Known rows, with every way that one mark hangs from another:
ture{kugapa{tigite}}: [ 0.50 -0.33 -0.81 -0.59  0.66 -1.05  1.38  0.19  2.11 -0.75 -1.76 -0.71
  0.61 -0.59 -0.75 -0.31 -0.61  3.35  3.35]
valemo{kugapa{tigite} tevif}: [ 1.37  0.93  2.45 -2.53  0.49  0.61  0.72 -0.57  3.81  1.01 -1.22 -0.15
  0.45  1.66 -1.64  0.15  0.37  1.51  2.96]
nupuzi{tevif}: [ 0.96 -0.90 -0.10 -2.05  0.42  0.15  0.06 -1.07  2.47  0.91  0.09 -0.56
  1.17  0.12 -0.83 -1.93 -0.84  1.34  2.43]
kada{kugapa{nupuzi}}: [-0.05 -1.12  0.74 -2.36  1.38 -0.59  1.41 -0.90  3.78 -0.44 -1.65 -0.50
 -0.33 -1.53 -0.23 -1.93 -0.93  1.71  3.91]
kada{kugapa{nupuzi{tevif}}}: [ 0.47 -1.02  0.85 -1.73  1.61 -0.54  1.32 -1.41  3.99 -0.11 -1.14 -0.72
  0.08 -1.29 -0.25 -2.28 -1.31  1.16  4.00]
fozu{kugapa{mododed tigite}}: [-0.95 -1.41 -0.13 -1.21  0.58 -0.44  1.98  0.21  1.33 -0.16  0.82 -0.50
  2.15 -0.44 -0.54 -2.61 -1.24  2.28  2.46]
valemo{kugapa}: [ 0.23  0.36  1.14 -3.21 -0.42  0.13  0.76 -0.23  2.75  1.35 -1.58  0.57
  0.31 -0.49 -1.48  0.51 -0.25  1.70  2.11]
fozu{kugapa}: [-0.35 -1.61 -0.26 -2.34 -0.19 -1.24  1.58  0.51  1.60 -0.22 -0.26 -0.74
  0.93 -1.26 -0.99 -1.08 -0.57  2.59  2.23]
fozu{kugapa{mododed sunem valemo}}: [-1.62 -2.23 -0.75 -1.50  0.40  1.27  3.05  0.63  1.06 -0.42  1.38 -0.31
  3.31 -0.81 -0.27 -4.05 -1.16  1.19  1.77]
ture{kugapa{nupuzi{tevif} tigite}}: [ 0.67 -0.34 -0.80  0.30  0.90 -1.07  1.96 -0.86  3.05 -1.70 -1.49 -1.36
  1.30 -0.42 -0.82 -1.71 -1.47  2.77  3.99]
fozu{kugapa{sunem tigite}}: [-0.48 -1.81  0.03  0.08  0.53 -0.52  2.00 -0.81  1.29 -1.13 -0.75  0.03
  1.57 -0.17 -1.07 -3.21 -2.21  2.56  2.06]
kada{kugapa{mododed nupuzi{tevif} tigite}}: [-0.20 -0.80  0.93 -0.55  2.35  0.27  1.78 -1.76  3.76 -0.07 -0.11 -0.50
  1.28 -0.41  0.20 -3.79 -1.99  0.85  4.23]
kugapa{mododed valemo}: [-1.45 -1.38 -0.62 -3.55  0.59  2.77  1.95  1.34  1.81  0.58  1.91 -0.13
  3.40 -0.60  0.63 -3.38  0.18  0.76  2.02]
valemo{kugapa{kaled nupuzi sunem} tevif}: [ 0.76 -0.13  1.47 -1.89 -0.53  1.38  1.48 -1.45  4.93 -0.46 -1.80 -0.04
  0.04  1.64 -1.58 -3.24 -0.21  1.08  3.57]
kugapa{mododed nupuzi{tevif} sunem}: [-1.36 -2.21 -0.99 -0.66  1.05  2.07  1.84 -2.56  2.51 -0.86  0.91 -0.29
  2.83  1.18 -0.39 -6.59 -2.06  0.66  2.83]
kada{kugapa{kaled sunem tigite valemo}}: [ 0.11 -1.20  0.89  0.28  1.43  1.54  2.13 -0.90  3.64 -0.69 -1.50  0.95
  0.81 -0.81  0.55 -5.09 -2.42  0.89  3.49]
fose{kugapa{nupuzi tigite valemo}}: [-1.91 -1.17  1.13 -1.28  2.13  0.03  2.59 -0.31  2.28 -2.47 -2.06 -0.48
  2.57 -1.71  0.03 -3.16 -1.72  1.09  2.83]
kada{kugapa}: [ 0.31 -0.97  0.78 -2.65  1.33 -0.50  0.79 -0.33  3.09  0.83 -1.49 -0.12
 -0.56 -1.42 -0.19 -0.85 -0.42  1.75  3.36]
fozu{kugapa{kaled nupuzi{tevif} valemo}}: [-0.25 -1.60 -0.37 -0.88 -0.58  0.16  3.05  0.22  3.39 -1.74  0.44 -1.13
  2.39 -1.68 -0.35 -4.64 -1.77  1.24  3.23]
fose{kugapa{tigite}}: [-1.38 -1.05  1.05 -1.58  1.85 -1.08  0.92 -0.51  1.45 -0.83 -2.54 -0.07
  0.97 -1.17 -0.45 -1.42 -1.15  1.82  2.46]
fozu{kugapa{nupuzi tigite valemo}}: [-0.72 -1.32  0.27 -0.73  0.59 -0.03  3.40  0.24  2.43 -2.31  0.03 -0.81
  2.89 -1.29 -0.46 -3.44 -2.06  2.00  2.77]
fozu{kugapa{sunem}}: [-0.62 -2.11 -0.52 -1.29  0.04 -0.61  1.84 -0.30  1.26 -0.62 -0.54 -0.28
  1.13 -0.68 -1.17 -2.54 -1.32  2.41  1.92]
valemo{kugapa{mododed}}: [-0.59  0.19  0.79 -3.39 -0.15  0.92  1.01 -0.05  2.48  1.96 -0.40  0.57
  1.15 -0.24 -1.08 -0.37 -0.01  1.22  2.19]
fose{kugapa{mododed nupuzi sunem tigite}}: [-2.72 -1.93  0.43 -0.35  2.40  0.30  2.18 -1.77  1.51 -1.96 -1.77  0.04
  2.33 -0.33 -0.22 -4.88 -2.15  1.12  2.75]

Rows:
[-0.24 -0.41  0.70 -1.24 -0.90  1.06  1.70 -1.69  3.93 -0.58 -2.37  0.93
  0.32 -0.04 -1.31 -3.53 -1.74  1.40  2.85]
valemo{kugapa{kaled nupuzi sunem}}
[ 0.23 -0.70 -1.39 -1.42 -0.53  0.29  2.06  1.42  2.97 -0.88 -1.17 -0.79
  1.03 -1.62 -0.05 -1.78  0.02  2.45  3.46]
ture{kugapa{kaled valemo}}
[-1.41 -1.48  0.79 -2.37  1.00  0.46  2.20  0.27  3.48 -2.15 -1.83 -0.98
  1.57 -1.49  0.10 -3.85 -0.27  0.70  3.49]
fose{kugapa{kaled nupuzi valemo{tevif}}}
[ 0.00 -1.04 -1.33  1.34  0.14 -0.21  2.30 -1.26  3.25 -2.69 -2.58 -0.33
  0.63 -0.11 -0.57 -4.36 -2.06  3.07  4.11]
ture{kugapa{kaled nupuzi sunem tigite}}
[-0.67 -2.09 -0.36 -0.38  0.46  0.45  3.37 -0.58  2.30 -1.90  0.39 -0.90
  3.14 -0.98 -0.74 -4.62 -2.30  1.11  2.41]
fozu{kugapa{nupuzi{tevif} sunem valemo}}
[ 1.38  0.58  1.77 -3.28 -0.84  0.79  0.53 -0.07  4.56  1.22 -1.26 -0.09
 -0.49  1.11 -1.43 -0.69  1.00  1.32  3.28]
valemo{kugapa{kaled} tevif}
[-1.26 -2.33 -1.12 -0.90 -0.55  0.35  2.05 -0.16  1.79 -0.33  0.44  0.00
  1.45 -0.41 -0.46 -4.95 -1.38  1.88  2.45]
fozu{kugapa{kaled mododed sunem}}
[-0.60 -0.06  0.82 -0.41 -0.23  1.86  1.46 -1.44  2.97  0.77 -1.14  1.59
  1.24  0.89 -0.85 -4.06 -1.92  1.09  2.46]
valemo{kugapa{kaled mododed sunem tigite}}
[ 0.13 -0.63  1.10 -1.31  1.38  2.11  2.63 -0.33  3.93 -2.71  0.04 -0.87
  2.99  0.75  0.01 -4.32 -1.10  1.39  3.53]
kugapa{nupuzi tigite valemo{tevif}}
[-0.62 -1.06 -1.38  0.31  1.05  0.31  1.90 -0.45  1.51 -0.61 -0.86 -0.29
  1.72  0.38 -0.44 -2.65 -1.10  2.70  3.08]
ture{kugapa{mododed sunem tigite}}
[ 0.32 -1.20  0.79  0.29  1.27  0.47  1.20 -1.71  3.50 -0.34 -2.15  0.91
 -0.57 -0.36  0.03 -4.44 -2.37  1.61  3.66]
kada{kugapa{kaled sunem tigite}}
[-0.52 -0.68  0.63 -2.02  1.57  3.16  2.05  0.77  2.54 -0.06  2.09 -0.38
  3.78  1.36  0.56 -4.08 -0.10  0.76  2.73]
kugapa{mododed tigite valemo{tevif}}
[ 0.27  0.24  1.33 -3.09 -0.50  1.55  1.41 -0.47  4.99  0.47 -0.22 -0.56
  0.67  1.33 -1.08 -2.62  0.75  0.82  3.90]
valemo{kugapa{kaled mododed nupuzi} tevif}
[-1.85 -2.16 -0.94 -2.02  0.87  3.68  2.34  0.15  1.30 -0.05  1.50  0.55
  3.72  0.31  0.45 -5.50 -0.95  0.45  1.57]
kugapa{mododed sunem valemo}
[-1.19 -2.14 -0.44 -1.30  0.71  2.64  3.00 -0.92  2.71 -2.63 -0.57  0.07
  2.92 -0.31 -0.11 -5.74 -1.93  1.15  2.40]
kugapa{nupuzi sunem valemo}
[-0.97 -1.90 -0.07 -0.89  1.02  1.06  1.95 -1.60  3.95 -0.59 -0.92  0.21
  0.24 -0.64  0.37 -5.78 -1.67  0.94  4.19]
kada{kugapa{kaled mododed nupuzi sunem}}
[-0.51 -1.96 -0.80 -0.93 -0.56  3.01  1.97 -0.15  2.79 -1.17 -0.66  0.98
  1.77 -0.27  0.28 -6.38 -1.62  1.06  2.24]
kugapa{kaled sunem valemo}
[-2.70 -1.70  0.07 -2.17  1.02  1.00  2.62  0.35  2.73 -1.66 -0.88 -0.51
  2.51 -1.98  0.65 -4.89 -0.84  0.39  3.17]
fose{kugapa{kaled mododed nupuzi valemo}}
[-0.53 -1.35  0.15 -0.74  0.41 -1.17  2.40 -0.59  2.28 -1.99 -0.64 -0.86
  1.60 -0.86 -0.92 -2.82 -1.94  2.77  3.00]
fozu{kugapa{nupuzi tigite}}
[ 0.21 -1.22  0.81 -0.32  1.59  2.95  2.06 -0.66  2.45 -1.42 -0.13  0.34
  2.91  1.82 -0.20 -4.93 -1.49  1.14  2.24]
kugapa{sunem tigite valemo{tevif}}
[ 0.80 -0.40 -1.05  0.91  0.09 -0.77  1.91 -0.94  3.80 -1.98 -1.79 -1.04
  0.74 -0.48 -0.53 -3.25 -1.74  2.76  4.50]
ture{kugapa{kaled nupuzi{tevif} tigite}}
[-0.03 -0.05  1.16  0.08 -0.37  1.10  1.90 -2.18  3.94 -1.07 -2.55  1.21
  0.66  0.53 -1.24 -4.18 -2.64  1.56  3.03]
valemo{kugapa{kaled nupuzi sunem tigite}}
[-0.31 -1.37 -1.66 -0.01 -0.28  0.89  3.07  0.01  3.32 -2.55 -1.67 -0.69
  1.53 -1.10 -0.19 -4.40 -1.26  2.21  3.73]
ture{kugapa{kaled nupuzi sunem valemo}}
[ 0.98  0.04  1.77 -2.83  0.23  1.10  0.77 -0.90  3.49  1.09 -1.33  0.11
  0.33  1.75 -1.86 -0.68  0.49  1.13  2.47]
valemo{kugapa{sunem} tevif}
[ 0.11 -1.19 -0.39 -1.14 -0.50  2.10  2.37 -0.51  4.57 -2.00  0.14 -0.61
  2.38 -0.89  0.33 -6.29 -1.80  0.53  3.62]
kugapa{kaled nupuzi{tevif} valemo}
[-0.24 -1.21  0.07 -0.48 -0.33  0.25  2.69  0.77  2.46 -1.31 -0.02 -0.17
  2.09 -1.29 -0.14 -3.82 -1.82  1.99  2.62]
fozu{kugapa{kaled tigite valemo}}
